Each row comes from the steps of one path. Every step used is in the known rows, and no mark comes twice. Write the path behind each row, first mark first.
Known rows:
U-N-X: [1.8,-15.4,27.4,4.6,11.3,-1.6,3.1,32.8,-17.4,3.7,-13.8,-30.4,1.1,-5.5,26.3,-11.5,-1.7,4.9,30.6,21.5]
N-K-X-H: [-15.8,-12.8,15.1,-12.3,3.5,13.3,36.4,30.4,2.9,-25.7,-0.4,-34.3,5.6,9.8,-14.5,-36.8,-2.3,-21.6,6.8,-15.0]
X-N-K: [18.0,-5.8,19.1,-2.7,-8.3,8.4,22.8,-0.6,-6.2,9.4,16.3,-19.3,-2.1,-6.9,6.7,-23.0,-43.3,5.5,25.0,2.6]
H-L-N-X: [10.7,2.4,5.6,8.2,-7.3,21.4,-14.2,14.4,-12.8,24.1,-17.3,12.7,20.2,2.3,15.7,-27.5,-1.5,3.0,9.5,26.1]
X-H-L-K-U: [4.4,-27.9,-11.0,-1.6,1.5,47.1,6.0,14.5,21.8,1.0,-16.9,-8.9,5.1,2.8,-15.6,-37.4,11.3,12.1,-17.5,34.2]
L-K: [21.9,-7.6,0.2,-8.5,6.7,22.1,-3.6,-2.7,18.5,-15.0,-16.6,7.6,2.3,-13.6,-15.6,-19.8,-4.5,1.9,-18.1,5.0]
N-X-K: [-3.7,13.2,31.8,1.5,-1.8,32.7,-36.9,27.3,8.0,-7.5,10.6,-8.7,-19.4,-4.1,0.5,-5.4,-1.7,-4.6,21.8,-4.3]
U-N-K-X-H-L: [1.9,-8.7,-9.4,-13.9,6.4,12.9,18.0,23.7,-12.4,12.0,-13.3,-17.5,32.7,16.5,-15.4,-56.8,-16.5,-2.7,17.1,8.5]
X-H-L-N: [19.8,2.8,-15.1,2.4,-2.8,11.9,8.5,7.3,-5.6,35.3,-17.1,24.6,34.1,-7.6,11.0,-43.1,-2.0,-2.8,-15.6,21.4]
L-H: [-19.4,-4.0,-14.0,13.2,8.8,-3.6,15.8,-4.5,-14.6,21.9,7.7,-25.6,-10.7,1.8,16.6,-14.4,15.6,2.3,-4.8,-15.3]
U-N-K: [14.0,-16.5,-4.0,-12.8,10.9,6.6,21.1,8.5,3.1,9.0,28.5,-27.2,15.8,-8.3,15.3,-35.5,-38.0,-1.3,18.7,11.2]
L-H-U: [8.5,-10.0,-2.3,37.0,9.3,-0.2,-6.5,1.2,0.2,37.0,-3.2,-39.1,8.8,6.0,-0.6,-16.5,-4.1,20.6,8.3,-14.5]
L-H-U-N: [24.1,-16.9,5.0,28.8,25.4,-5.3,12.7,19.5,-11.0,40.4,-4.4,-47.4,17.4,-8.1,23.2,-24.1,-10.2,19.0,16.7,12.7]
K-U-N-X-H-L: [-7.8,-25.8,0.2,2.0,3.6,7.4,3.2,33.1,-14.7,24.9,-27.8,-25.2,18.3,9.3,6.4,-43.7,3.2,14.2,22.9,26.7]
L-K-U-N-X: [6.3,-31.0,26.6,5.9,13.4,32.3,8.7,39.7,0.4,-5.1,-13.5,-38.2,-4.8,-7.4,22.7,-20.7,8.0,9.7,16.2,44.1]
X-H-U-N: [29.2,-24.2,20.5,19.3,23.0,-14.3,14.9,34.9,-2.7,23.5,-20.1,-44.0,24.7,-13.7,14.0,-28.6,-15.5,14.3,21.4,13.7]
H-U-N: [36.5,-15.0,14.1,20.5,20.4,-3.9,2.5,22.3,-2.9,26.5,-9.2,-31.2,24.9,-9.3,12.3,-15.5,-20.1,17.8,19.6,22.6]
K-X-N: [17.8,11.6,44.6,9.7,-5.3,22.8,34.1,21.6,-26.9,-9.7,-18.0,-14.0,-11.3,7.7,-1.5,4.3,-2.5,-3.0,16.2,18.4]
L-K-U: [6.8,-24.3,-0.7,1.5,2.7,53.1,9.7,10.3,28.6,-13.5,-0.5,-10.9,-9.9,-3.6,-6.5,-13.7,15.2,7.1,-22.2,36.4]
L-N-X: [6.9,-1.4,20.7,10.7,-3.3,18.1,-1.8,20.5,-6.8,6.7,-8.8,0.4,5.1,-7.3,25.5,-14.2,4.2,-5.3,6.2,20.7]
U-N: [16.3,-9.0,6.6,-0.3,18.0,-4.9,17.6,18.4,-11.6,11.1,-2.4,-16.5,10.7,-12.4,24.1,-10.7,-7.2,2.1,10.2,24.6]

Write each row's path:
[5.4,-3.1,10.0,-13.6,10.7,35.7,33.0,24.6,-1.6,-20.5,19.3,-30.3,12.6,13.2,-4.8,-28.8,-16.3,-18.1,13.1,13.9]
U-N-K-X
[9.2,-28.2,14.2,3.9,9.6,34.5,-0.6,34.6,-4.1,8.3,-19.9,-28.0,7.0,0.1,15.0,-32.0,2.2,15.8,19.3,48.4]
H-L-K-U-N-X
[12.3,4.0,13.5,-10.4,6.9,48.0,13.5,16.0,10.4,-39.4,-15.9,-1.7,2.1,9.5,-30.4,-15.6,10.9,-15.3,-16.0,8.5]
L-K-X
[24.1,-28.0,8.2,3.1,15.6,-2.0,18.5,21.3,11.0,19.7,13.4,-48.8,28.2,-9.0,7.2,-49.4,-44.8,8.2,26.8,2.8]
X-H-U-N-K
[18.5,-33.1,-1.9,-2.3,19.5,30.4,24.6,32.0,5.7,12.6,-16.7,-26.2,15.2,-11.9,11.6,-43.6,3.1,12.2,-3.2,50.4]
X-H-L-K-U-N
[-10.6,-27.1,31.7,1.6,13.6,-19.0,20.6,47.0,-15.5,-1.6,-28.4,-43.5,2.4,-12.0,23.5,-29.8,5.4,-2.4,27.0,3.0]
U-N-X-H
[24.7,-13.1,20.9,19.0,4.7,22.5,16.3,30.2,15.8,6.5,-7.6,-33.8,30.4,4.6,-14.8,-42.1,-17.7,-3.4,6.5,-2.0]
L-N-K-X-H-U
[7.9,-23.4,5.2,6.4,16.0,23.2,27.8,28.5,-0.3,9.8,8.7,-30.5,1.6,-7.3,28.8,-10.0,8.0,7.2,3.4,50.9]
K-U-N
[10.4,-11.0,14.4,5.2,15.7,43.6,9.8,36.2,9.2,8.9,22.5,-26.6,-6.9,-12.2,25.5,-11.6,4.2,2.7,6.3,47.4]
X-K-U-N
[6.4,7.5,36.0,1.7,9.3,29.3,-26.1,39.3,-0.1,-0.4,9.5,-18.1,-12.6,-11.8,15.2,-12.7,-6.0,-3.1,28.2,11.7]
U-N-X-K
[-8.1,-3.2,10.7,6.5,-2.7,60.0,-10.0,22.3,24.8,-4.0,28.9,-13.1,-21.9,1.1,1.2,-0.8,14.5,0.4,-5.4,28.7]
X-K-U
[-10.1,-25.5,-8.4,-1.9,-5.0,43.6,17.8,8.1,23.6,-1.7,37.0,-28.6,-5.2,7.6,2.8,-19.9,-8.1,2.8,0.2,26.3]
N-K-U
[-13.4,-8.2,24.3,10.6,-4.3,61.4,-17.8,34.3,20.5,-7.5,21.3,-24.1,-27.4,3.8,6.6,-2.3,16.7,1.4,9.5,30.0]
N-X-K-U
[9.5,1.5,33.9,21.8,15.0,28.7,-27.6,39.0,-0.4,20.9,9.0,-41.1,-9.5,-9.0,17.4,-22.6,-7.3,7.1,32.1,3.1]
L-H-U-N-X-K
[9.8,8.0,5.0,-8.6,-1.2,51.6,29.5,15.3,7.3,-17.3,23.0,-4.6,16.0,12.0,-6.9,-30.1,-10.7,-26.1,-7.5,14.3]
L-N-K-X
[4.4,-20.2,-9.4,3.4,-5.8,56.2,25.6,9.7,25.5,9.1,39.3,-14.7,5.1,-2.0,17.2,-28.4,-7.0,-3.5,-13.0,41.8]
L-N-K-U
[13.6,-16.2,-1.4,-10.7,3.8,16.1,-13.0,11.3,5.9,1.5,-42.9,2.2,17.0,-3.2,-23.4,-51.2,-6.1,10.2,-0.4,2.5]
N-X-H-L-K
[19.4,3.6,41.6,14.3,10.2,30.1,-35.2,41.0,6.8,9.7,4.5,-27.6,-3.8,-9.5,8.0,-15.0,-14.6,6.5,35.1,10.4]
H-U-N-X-K
[2.1,-24.5,-16.2,0.2,-5.9,49.4,24.0,14.9,20.2,20.3,24.2,-15.0,17.0,2.3,10.2,-49.0,-8.8,0.0,-8.7,38.5]
X-H-L-N-K-U
[30.4,-20.8,3.3,3.6,13.3,7.6,8.9,11.0,11.4,21.0,22.3,-38.8,27.8,-5.7,6.4,-39.6,-48.5,10.8,26.4,9.6]
H-U-N-K
[8.6,-24.7,31.5,27.7,4.2,-10.9,-11.1,32.3,5.5,11.8,-29.9,-44.3,14.3,1.1,-7.9,-23.4,-8.2,15.9,27.1,-12.6]
N-X-H-U
[16.6,-6.0,-20.0,-10.6,-4.3,20.0,13.6,-0.1,8.3,28.2,16.0,6.3,34.7,-4.7,5.1,-61.4,-34.6,-5.7,-2.1,8.9]
X-H-L-N-K
[23.3,-16.6,25.9,17.4,10.7,18.7,5.2,30.8,17.5,-10.3,-32.8,-34.0,19.8,5.4,-32.1,-31.0,-3.7,4.4,3.6,-7.9]
L-K-X-H-U
[31.2,6.4,44.4,3.7,-1.1,37.3,31.1,19.8,-15.5,-18.8,-28.3,-7.9,-9.9,-1.1,-10.8,-7.9,-5.3,-1.2,4.7,20.5]
L-K-X-N
